Each row was made from one path, in order. Every step used is in the known rows, and no mark comes twice. Write each row's path.
In the rows, 128 means zero.
Known rows
suzo/leposef: [120 134 122  95 143 133 136 103 168 130 167 119 135  92 126 113  97 168
 188  71 170 128 126 101]
tetubu/pade/kemo: [136 130  97 132 125 104  87 112 184 185 169 123 131  77 140 122 102 129
 159 104 155  95  71 132]
tetubu/suzo/leposef/gavit: [ 93 141 114  95 173 141  97  80 168 139 179 119 137  76 149  96  97 188
 193 104 169 125  93  72]
gefat/tetubu/suzo/leposef/gavit/kemo: [ 81 138 108  66 137 137  72  94 187 111 171  91 130  66 130  94 138 187
 175  98 181 125 111  71]
pade/kemo/gavit/leposef/suzo/tetubu: [ 97 106 144  84 157 129 157 103 191 152 159 114 138  99 144 110 109 145
 158 103 135  69  87 133]
gefat/tetubu/suzo: [100 126  94 107 130 122 121 109 183 175 146 104 121  79 145  80 138 139
 149 112 165 129  97  98]
gefat/tetubu/pade: [129 110 101 115 113 103 119  89 189 177 157 111 142  60 135  98 132 116
 144  90 162 135  85 128]
pade/kemo: [125 146 109 117 136 110 104 120 177 174 154 114 121  96 140 117 108 146
 172 111 156  77  97 133]
sosi/pade/kemo: [101 152  95 104 138 100  87 144 188 184 147 120 119 103 124 126 126 145
 171 135 147  66  94 119]
gavit/leposef/suzo/tetubu: [100 106 137  73 148 121 164  99 163 152 151 114 138 122 137  93 126 150
 155  90 159 105 107 126]
gefat/tetubu: [116 123 111  99 123 108 138  95 182 164 141 100 131  79 137  92 142 132
 153 100 166 112 116 125]
suzo/leposef/gavit/kemo: [ 97 150 120  67 139 141  73  95 168 102 171 100 132  85 127 109 118 191
 192  81 182 121 118  85]
gefat/tetubu/suzo/sosi/pade/kemo/gavit: [ 83 145 109 100 129 139 103 127 212 162 162  99 133  63 139 105 119 144
 170 133 126  65  71 111]
kemo/gavit/leposef/suzo/tetubu/gefat: [108 100 121 108 151 141 165 113 181 131 181 120 135  92 160  91 110 146
 157  97 126 126  81 114]
sosi/suzo: [106 135 117 105 130 102 128 127 167 181 127 111 127 116 156 100 134 145
 160 102 169 112  94  87]
pade/tetubu/gavit/leposef: [119 131 122 101 133 133  91  99 166 159 143 106 130  83 131 108 119 139
 145 104 120 133  90 140]
leposef/gavit/kemo: [100 153 111  75 129 132  65 101 161 130 157  98 127  92 140  99 134 169
 179  98 176 114 104  96]
sosi/pade/kemo/gavit/leposef/suzo/tetubu: [ 79 110 133  73 160 121 144 122 201 157 156 116 135 109 130 116 122 146
 157 123 129  60  89 124]
kemo/gavit: [121 137 123 113 137 149 135 107 177 148 148 115 131  86 153 112  96 137
 181  86 136 118  89 108]
gefat/tetubu/pade/kemo: [130 117  99 125 119  87  99 102 202 185 160 109 133  56 136 113 123 121
 145 110 154  90  74 139]
gavit/leposef/suzo/tetubu/pade/kemo: [116  99 119 103 140 102 118 104 189 177 172 122 138  91 135 113 113 136
 145 101 151  87  71 144]
sosi/pade/kemo/gavit: [101 146 108 111 144 126 101 139 204 165 151 118 123  85 139 133 107 139
 179 128 122  66  81 115]
suzo/sosi/pade/tetubu: [102 163 105  91 107 138  99 117 187 159 144 119 163 106 122 111 102 153
 181 123 123  97 102 128]
gavit/leposef/suzo/sosi/pade: [ 66 145 115  73 134 139 119 137 155 157 172 112 150 129 134  95 137 156
 173  97 167 103  90 117]
pade/kemo/gavit/leposef: [110 133 130 106 140 134 106 132 182 155 158 125 117  79 150 125 112 141
 173  86 128  95  76 136]

Write each row's path
[ 82 138  95 115 126 157 114 143 192 131 187 124 166  95 158 105 101 151
 169 118 103 122  64 116] -> kemo/gavit/leposef/suzo/sosi/pade/tetubu/gefat
[106 140 129  87 169 131 110  71 163 127 173 117 144  78 140 105  99 182
 196  90 171 109 109  93] -> suzo/leposef/gavit
[101 122 107  95 141 130 129  99 190 141 166 109 132  71 131  94 118 167
 167  91 169 135 117  85] -> gefat/tetubu/suzo/leposef
[ 81 120 126  99 155 150 142 124 168 148 171 117 142 113 169 108 114 144
 168  77 155 123  78 111] -> kemo/gavit/leposef/suzo
[ 91 148 128  89 132 144  94 141 182 151 165 117 130  82 133 121 121 147
 182  96 123  76  75 139] -> suzo/sosi/pade/kemo/gavit/leposef
[116 103 139 100 133 108 117 115 206 173 143 124 125  69 144 120 121 130
 150  96 117  92  59 125] -> sosi/suzo/tetubu/pade/kemo/gavit/leposef
[109 105 118 113 153 128 150 122 192 138 185 119 130  85 158 102 107 149
 156 113 122  94  75 126] -> pade/kemo/gavit/leposef/suzo/tetubu/gefat
[118 145 111  83 118 141  77 111 155 136 153  72 112  93 120  99 138 146
 149  99 168 130 109 106] -> tetubu/gavit/kemo
[ 81 149 120 104 143 150 117 132 192 157 175 104 152  99 151 120  97 150
 181 118 137  51  70 114] -> leposef/suzo/sosi/pade/kemo/gavit
[ 94 140 132  94 131 162 118  91 150 145 176  91 167 104 147  92 109 153
 156  94 149 111  81 138] -> pade/tetubu/gavit/leposef/suzo/sosi
[ 92 118 131 104 125 141 125  99 186 153 197  97 161  67 156  98 117 136
 153  80 154  88  52 145] -> gefat/tetubu/pade/kemo/gavit/leposef/suzo/sosi
[ 99 146 124  97 129 152 147  99 143 149 179  97 161 124 155  83 106 156
 176  81 188 103  95 116] -> leposef/suzo/sosi
[ 86 147 123  64 136 124  74 109 175 115 155  97 134  93 138 108 134 191
 182  89 183 113 112  62] -> sosi/suzo/leposef/gavit/kemo
[ 64 129 113  98 162 130 113 150 190 165 171 120 136 115 156 126 124 147
 165 109 141  80  70 111] -> sosi/pade/kemo/gavit/leposef/suzo
[ 91 110 108 102 156 119 138 140 203 145 181 121 127  92 144 108 118 149
 152 131 113  84  74 114] -> sosi/pade/kemo/gavit/leposef/suzo/tetubu/gefat
[ 85 108 122  88 152 121 132  97 161 162 170  84 134  93 148  91 155 139
 128 101 170 118  90 122] -> gefat/tetubu/gavit/leposef/suzo
[ 89 141  89  98 141 142  97 126 205 144 159 134 148  96 122 121  88 175
 183 120 131 132 110  80] -> sosi/pade/tetubu/suzo/leposef
[110 104 110 102 147 122 158 115 166 142 178 121 132 106 150  83 123 151
 151  98 147 129  94 118] -> gavit/leposef/suzo/tetubu/gefat
[ 84 123 116  95 151 131 134 125 152 160 170 119 139 129 160  99 128 151
 162  79 177 126  90 116] -> gavit/leposef/suzo
[ 96 103 147  75 153 138 171  94 179 144 154 113 143 108 144  99 113 145
 161  87 141 103  96 122] -> kemo/gavit/leposef/suzo/tetubu
[ 91 147  79 119 121 140 114 135 186 146 183 121 169 110 153  99  99 155
 168 133 127 114  82 111] -> leposef/suzo/sosi/pade/tetubu/gefat
[119 148 105  92 104 145  65 106 178 134 144  83 130  89 122 108 120 147
 149 112 139 127 109 114] -> pade/tetubu/gavit/kemo
[108 154 110 104 117 162 114 107 149 157 169 105 138 100 147  76 106 157
 181  89 171 127  88 105] -> tetubu/suzo/sosi
[113 110 121 112 126 115 100 114 205 167 165 117 127  46 146 120 127 120
 151  88 126 104  60 145] -> gefat/tetubu/pade/kemo/gavit/leposef
[ 84 152  95  94 122 117  89 133 196 180 162 100 130  79 124  97 141 151
 159 142 152  62  86 119] -> gefat/tetubu/suzo/sosi/pade/kemo
[111 113 131  84 149 124 176  85 171 156 152 107 148 121 138  90 112 148
 157 103 167  93 113 114] -> leposef/suzo/tetubu
